Known rows, with every step that occurs:
zosinol/poze/sisid: [-23 -2 -15 -34 -27 51 -14 -31 -6 -12 -28 -13 -17 -25 20 7 21 -34 -1 -40 -9 -45 -7 24 1 -1 20 19 14 -11 -9 -23 -34 -3 -18]
zosinol/poze/sisid/muzal/vuvopel/kogeba/bopinu/limul: [-53 20 10 7 26 -12 -6 51 -8 -59 -8 12 2 -5 -29 -17 21 37 -3 39 -22 -2 21 4 -20 5 52 22 34 -28 -25 38 1 34 -36]
siba/muzal: [22 -38 20 1 -12 35 3 -10 22 10 -29 -9 -27 -8 10 5 23 -35 1 -26 4 -35 -1 14 11 6 -15 3 19 -20 -1 -21 3 -16 18]
vuvopel/kogeba/bopinu/limul/vinov/monu: [18 20 3 2 48 7 19 21 14 22 78 -14 -5 15 -3 -22 -7 34 6 12 6 41 -9 -16 -12 8 -17 -12 -5 8 30 0 -5 -9 -2]
bopinu/limul/vinov/monu: [20 3 8 -32 30 53 22 -27 -11 66 70 20 -18 -19 36 -12 11 12 5 -24 -11 18 -24 -20 -2 -1 -46 -15 18 46 29 4 -10 -15 20]
siba/muzal/vuvopel/kogeba/bopinu: [4 -28 13 47 10 -9 25 52 34 -38 -17 -28 0 35 -43 0 3 4 -14 20 21 -16 20 4 7 1 19 20 2 -28 -9 -16 38 -1 4]
poze/sisid: [4 -12 -20 -36 -35 38 -2 -39 -8 3 -37 2 -23 -5 10 23 5 -45 12 -36 -13 -40 -11 12 8 25 -7 -1 15 -28 -3 -26 -22 -5 -9]
siba/muzal/vuvopel/kogeba/bopinu/limul: [5 -19 26 30 23 -19 23 45 44 -21 4 -9 9 23 -32 -9 7 27 -4 35 6 -7 12 -13 -5 7 -9 15 22 -25 -14 20 35 2 4]
muzal/sisid/poze/zosinol: [-24 8 24 -55 -63 36 15 -19 -10 1 -24 5 -53 -27 -3 41 -5 -5 1 -20 -5 -10 -35 -24 9 -4 40 13 -2 15 11 31 1 20 20]
zosinol/poze/sisid/muzal/vuvopel/kogeba/bopinu: [-56 7 1 27 8 -3 -6 55 -20 -82 -25 -8 -8 9 -42 1 15 13 -10 23 -7 -12 30 21 -3 2 78 28 17 -34 -16 2 -3 29 -39]
kodug/vinov: [-8 1 -2 -25 -16 4 -1 -48 3 16 -38 23 -21 -2 60 8 2 -16 -5 -16 -3 -4 -20 -14 6 -11 -21 10 -13 21 6 -4 4 -15 10]
vuvopel/kogeba/vinov: [4 -5 -37 21 -21 -48 -25 -17 26 -13 -30 -24 33 -2 4 23 -28 -20 2 -6 9 -8 4 29 -19 -6 -10 -13 -22 -15 -11 -30 -10 3 -5]
kogeba/vuvopel: [23 2 4 12 -3 12 -11 9 4 4 -56 -8 -4 3 15 13 -11 -15 -34 -26 -7 -33 -14 7 6 9 -27 -7 -9 13 6 -43 2 -9 -10]
kodug/vinov/limul/bopinu: [-3 5 21 -35 19 19 31 -17 22 43 22 7 8 13 45 -29 16 10 17 3 30 45 -6 -21 -3 -7 -36 3 -18 34 13 16 9 -40 44]
bopinu/kogeba/vuvopel: [29 18 15 8 -6 -20 -12 14 5 15 -35 -1 13 46 -26 19 -13 -31 -17 -10 -29 -34 -16 -23 23 -16 0 2 -18 7 -11 -26 5 -18 -19]
bopinu/limul/vinov: [19 5 -3 -41 5 17 -5 -43 -10 63 12 14 -7 -21 34 2 28 7 17 -16 -19 10 -7 -13 -5 29 -52 -36 9 29 3 17 -11 -13 16]
monu/vinov: [10 2 2 -1 -19 9 -2 -23 -9 7 3 -14 -8 -29 22 -16 -3 -17 -10 -35 22 -40 0 -6 -9 -22 -6 -20 8 10 -15 -5 1 -3 -13]
siba/muzal/vuvopel/kogeba/vinov: [-22 -40 -6 51 3 -21 9 19 30 -23 -4 -26 42 8 -13 24 -21 -3 -9 13 19 -16 13 20 -10 -8 -3 31 10 -17 -28 -27 34 -8 16]
zosinol/poze/sisid/muzal/siba: [-46 -13 -10 -32 -8 37 -34 -5 -36 -35 -38 16 -38 -38 -2 15 60 -7 22 -4 -14 -23 -9 29 13 26 74 23 25 -3 0 10 -53 23 -9]
sisid/muzal/vuvopel/kogeba: [-16 -21 11 21 6 -36 6 25 7 -41 -52 22 22 17 -32 20 30 -21 1 4 -7 -7 33 1 -6 -9 29 -29 26 -4 -12 27 25 24 -19]
kodug/vinov/limul: [-6 10 9 -29 14 1 13 -41 21 33 2 24 -2 8 56 -21 -4 0 -9 -2 28 28 -15 -21 5 -32 -38 5 -8 35 21 22 18 -25 4]
bopinu/kogeba/vinov: [22 2 -27 6 -41 -45 -17 -17 -12 25 0 1 21 16 0 18 -39 -22 2 -3 -26 -19 -10 -3 6 -26 -1 5 -39 4 -16 -29 -18 -12 -3]
zosinol/poze/sisid/muzal/vuvopel/kogeba/vinov: [-77 2 -20 31 3 -13 -21 21 -21 -64 -20 -9 39 -21 -9 17 -6 4 -10 17 -6 -16 20 41 -24 -9 53 37 20 -21 -33 -10 -7 26 -26]
siba/muzal/sisid/poze: [-4 -43 37 -18 -31 43 10 4 14 -12 -31 2 -61 -12 -4 24 10 -18 21 -20 6 -6 -15 0 21 4 43 54 19 0 -12 25 -5 -1 30]
vinov/limul/bopinu/kogeba: [45 4 17 -29 1 -9 28 8 24 53 35 -9 30 45 -39 -20 21 -23 37 3 6 19 16 -29 10 -24 -4 -20 -13 16 -6 24 -5 -34 26]
sisid/poze/zosinol: [-10 22 16 -48 -49 39 5 -25 -7 7 -38 14 -38 -28 23 17 9 -5 -22 -32 -7 9 -27 -13 25 -14 16 -32 8 10 34 9 2 24 9]
sisid/muzal/vuvopel/kogeba/vinov: [-25 -13 -15 48 -3 -59 -14 22 -13 -42 -33 13 42 -2 -13 20 -15 7 -10 18 -4 2 26 18 -20 -7 12 -7 3 0 -20 -5 17 26 -10]
sisid/muzal: [15 -7 9 -4 -15 -2 -20 -7 -17 -5 -56 26 -27 -17 12 4 27 -24 -2 -21 -23 -11 11 15 2 8 6 -41 12 -2 8 9 -11 16 -9]
kodug/vinov/kogeba/bopinu/limul: [-6 38 11 -6 21 -9 -13 -44 -4 2 8 34 -10 20 21 -17 0 33 -4 44 -10 42 -21 -33 30 1 -26 17 -17 -3 4 38 11 -2 -11]

Rows:
[29 20 4 -12 33 40 22 12 -25 49 80 9 -36 -10 26 -36 -10 45 -10 -6 -8 30 -24 -22 1 14 -34 -5 -14 32 45 -12 -13 -10 15] : kogeba/bopinu/limul/vinov/monu
[39 12 -5 -16 -12 -15 -11 3 1 16 -14 8 -31 -18 12 -22 -3 18 -13 7 -22 -3 -9 -15 0 20 -31 -25 -22 2 12 5 -12 8 -4] : kogeba/bopinu/limul
[-22 -11 50 -34 -46 59 22 -3 5 -4 -7 -5 -65 -23 -5 37 5 -2 8 -17 2 -17 -33 -11 17 5 38 42 21 -12 2 28 17 7 39] : siba/muzal/sisid/poze/zosinol
[18 44 9 15 19 -11 -13 -20 -21 -15 46 1 4 -12 -10 -44 -10 29 -8 22 15 4 -5 -25 12 -9 -13 -8 9 -13 -20 36 13 16 -29] : monu/vinov/kogeba/bopinu/limul
[15 -9 -27 19 -9 19 2 -7 -19 14 36 1 -6 -22 39 -7 -50 0 -30 -27 0 -14 -26 18 -9 -26 -23 14 -19 31 27 -57 -17 -9 16] : kogeba/vinov/monu
[-6 -5 13 -12 6 40 26 -30 -4 21 21 29 -28 10 59 -10 -12 -10 -20 -21 5 3 -34 -19 12 -41 -15 25 -2 36 34 -15 -3 -20 15] : kodug/vinov/monu
[0 -23 -10 -16 -9 -10 -25 0 -24 -10 -52 38 -34 -25 -3 18 50 -6 14 -1 -9 -7 -6 10 13 29 32 -27 2 20 17 17 -28 24 12] : sisid/muzal/siba
[14 1 -17 11 13 -34 6 15 45 13 27 -38 59 10 -10 -17 -17 7 22 14 40 37 19 22 -37 2 -20 -16 -23 1 0 -13 -1 -26 28] : vuvopel/kogeba/vinov/limul/bopinu
[15 -45 26 -2 -28 30 13 -7 20 9 -12 -22 -37 -3 -10 33 8 -34 21 -17 5 -52 -10 6 1 16 14 45 13 -15 -23 0 2 -19 25] : siba/muzal/sisid
[7 13 12 -11 12 7 14 -21 6 17 39 -12 16 -23 20 -49 -13 -5 -13 -20 49 -10 2 -19 -12 -45 -29 -21 17 27 -3 21 10 -8 -15] : monu/vinov/limul
[7 4 -27 11 10 -52 -10 -6 44 2 8 -24 55 1 7 -8 -38 -9 -6 9 35 23 5 22 -29 -25 -25 -12 -15 3 7 -10 6 -11 -14] : vuvopel/kogeba/vinov/limul
[12 29 -3 31 8 1 -13 -9 -34 -33 30 -15 -3 -2 -24 -30 -8 5 -16 7 27 -10 9 -11 22 -15 16 0 -10 -13 -12 2 7 9 -31] : monu/vinov/kogeba/bopinu
[-4 -5 3 -20 -19 28 -18 -22 -30 -18 -51 25 -38 -14 8 14 23 -33 11 -25 -29 -22 -1 24 1 33 16 -14 29 -42 1 -2 -25 12 -15] : poze/sisid/muzal
[-75 -7 -11 47 28 15 6 39 -26 -60 36 2 31 -11 -6 -2 -25 11 -21 4 -3 -7 8 33 -20 -37 58 56 36 -8 -5 -20 -9 21 -17] : zosinol/poze/sisid/muzal/vuvopel/kogeba/vinov/monu
[4 -9 -23 32 4 -13 4 2 23 -10 28 -19 25 5 4 2 -46 -17 -16 -11 15 -2 -11 21 -20 -35 -5 2 -11 3 16 -51 -9 -1 -1] : vuvopel/kogeba/vinov/monu
[3 -52 20 11 -6 35 26 3 7 3 -21 3 -4 6 -2 9 22 -19 -15 -15 4 -35 7 -4 16 0 -14 16 28 9 -7 -10 30 -8 25] : siba/muzal/vuvopel
[13 3 -30 0 -9 -17 -8 -19 7 31 13 -6 23 -26 36 -17 -47 5 -21 -5 18 8 -7 12 -17 -17 -45 -10 -23 25 16 -20 -3 -13 2] : kogeba/vinov/limul
[15 19 -5 -9 22 -28 -7 2 16 20 20 -20 1 9 -7 -5 9 28 20 15 1 31 6 -8 -13 37 -17 -30 -17 -10 7 12 -7 -4 -5] : vuvopel/kogeba/bopinu/limul/vinov
[-34 7 7 -18 -13 42 -26 -11 -29 -29 -38 10 -33 -34 15 2 33 -25 -2 -25 -22 -28 8 36 -2 8 44 7 31 -24 -9 -2 -36 19 -24] : zosinol/poze/sisid/muzal
[32 1 -17 3 -33 -23 -3 5 -9 39 21 -13 29 19 -19 10 -16 -14 25 4 -20 -3 2 -1 0 3 -2 5 -52 7 -29 -30 -22 -26 39] : limul/bopinu/kogeba/vinov
[-15 -36 13 41 32 -6 37 46 51 4 49 -40 72 17 -27 -16 -11 22 10 29 55 29 29 15 -18 -3 -21 28 9 3 -21 -4 45 -27 49] : siba/muzal/vuvopel/kogeba/vinov/limul/bopinu
[9 15 5 -27 24 20 -16 -69 -11 43 25 20 17 0 6 12 42 2 29 5 -11 31 2 -19 23 23 -41 -28 23 12 -3 34 2 -5 -1] : bopinu/limul/vinov/kogeba
[-16 14 12 17 45 -41 5 42 -17 -9 17 18 12 8 -23 -3 25 57 10 43 -13 44 29 -18 -12 35 0 -27 8 6 -3 44 24 18 -6] : sisid/muzal/vuvopel/kogeba/bopinu/limul/vinov
[24 3 -18 17 -12 -35 -12 25 32 -28 -38 -28 -7 27 -27 5 -4 -13 -2 3 6 -10 13 10 -1 4 14 -23 -29 -26 10 -21 -6 4 -24] : vuvopel/kogeba/bopinu
[31 11 -6 -4 3 -46 -10 13 38 -10 -17 -10 -5 9 -16 -10 -2 8 4 21 -6 2 2 -7 -15 11 -12 -27 -12 -22 4 19 -3 9 -20] : vuvopel/kogeba/bopinu/limul
[23 0 -13 19 -16 -8 4 -3 -15 30 54 5 12 20 1 -3 -52 -17 -13 -11 -20 -15 -26 -10 7 -55 6 26 -30 20 11 -40 -18 -18 5] : bopinu/kogeba/vinov/monu
[13 22 -19 9 14 22 -18 -15 -37 9 16 -9 -10 25 -21 8 13 11 5 7 6 28 10 -2 42 35 -3 -15 -23 -5 14 -16 -3 -3 -12] : limul/vinov/kogeba/bopinu
[-46 -2 -5 19 28 -15 22 35 -5 -26 28 -7 62 13 -33 -9 -12 26 27 28 21 37 30 22 -30 21 10 9 17 -21 -21 12 19 -2 17] : poze/sisid/muzal/vuvopel/kogeba/vinov/limul/bopinu
[-40 21 3 0 38 -10 4 25 -33 -18 17 16 0 17 -30 10 19 44 28 35 -20 32 21 -8 -11 58 16 -1 26 -35 -11 36 13 18 -12] : poze/sisid/muzal/vuvopel/kogeba/bopinu/limul/vinov
[24 15 -19 -1 -8 -52 -8 -13 10 42 34 0 40 19 0 -12 -50 -14 1 8 -3 13 -5 -12 -1 -46 -16 1 -31 18 -1 -2 -6 -25 -5] : bopinu/kogeba/vinov/limul
[25 19 -7 -22 10 9 -9 -4 -22 47 26 0 -30 -17 23 -15 4 40 3 6 -13 20 -12 -16 1 44 -41 -21 -20 17 16 2 -11 -7 10] : kogeba/bopinu/limul/vinov
[-10 -7 4 44 8 -47 0 61 -5 -56 -40 12 3 26 -44 2 10 15 -16 25 -6 5 38 7 -2 5 37 -20 -7 -12 1 12 19 28 -22] : sisid/muzal/vuvopel/kogeba/bopinu
[31 24 -1 1 7 -9 -20 -18 -5 -4 -1 12 -7 9 -16 -12 7 12 -6 28 -18 15 -2 -18 23 18 -19 -13 -7 -15 1 21 1 13 -21] : vinov/kogeba/bopinu/limul
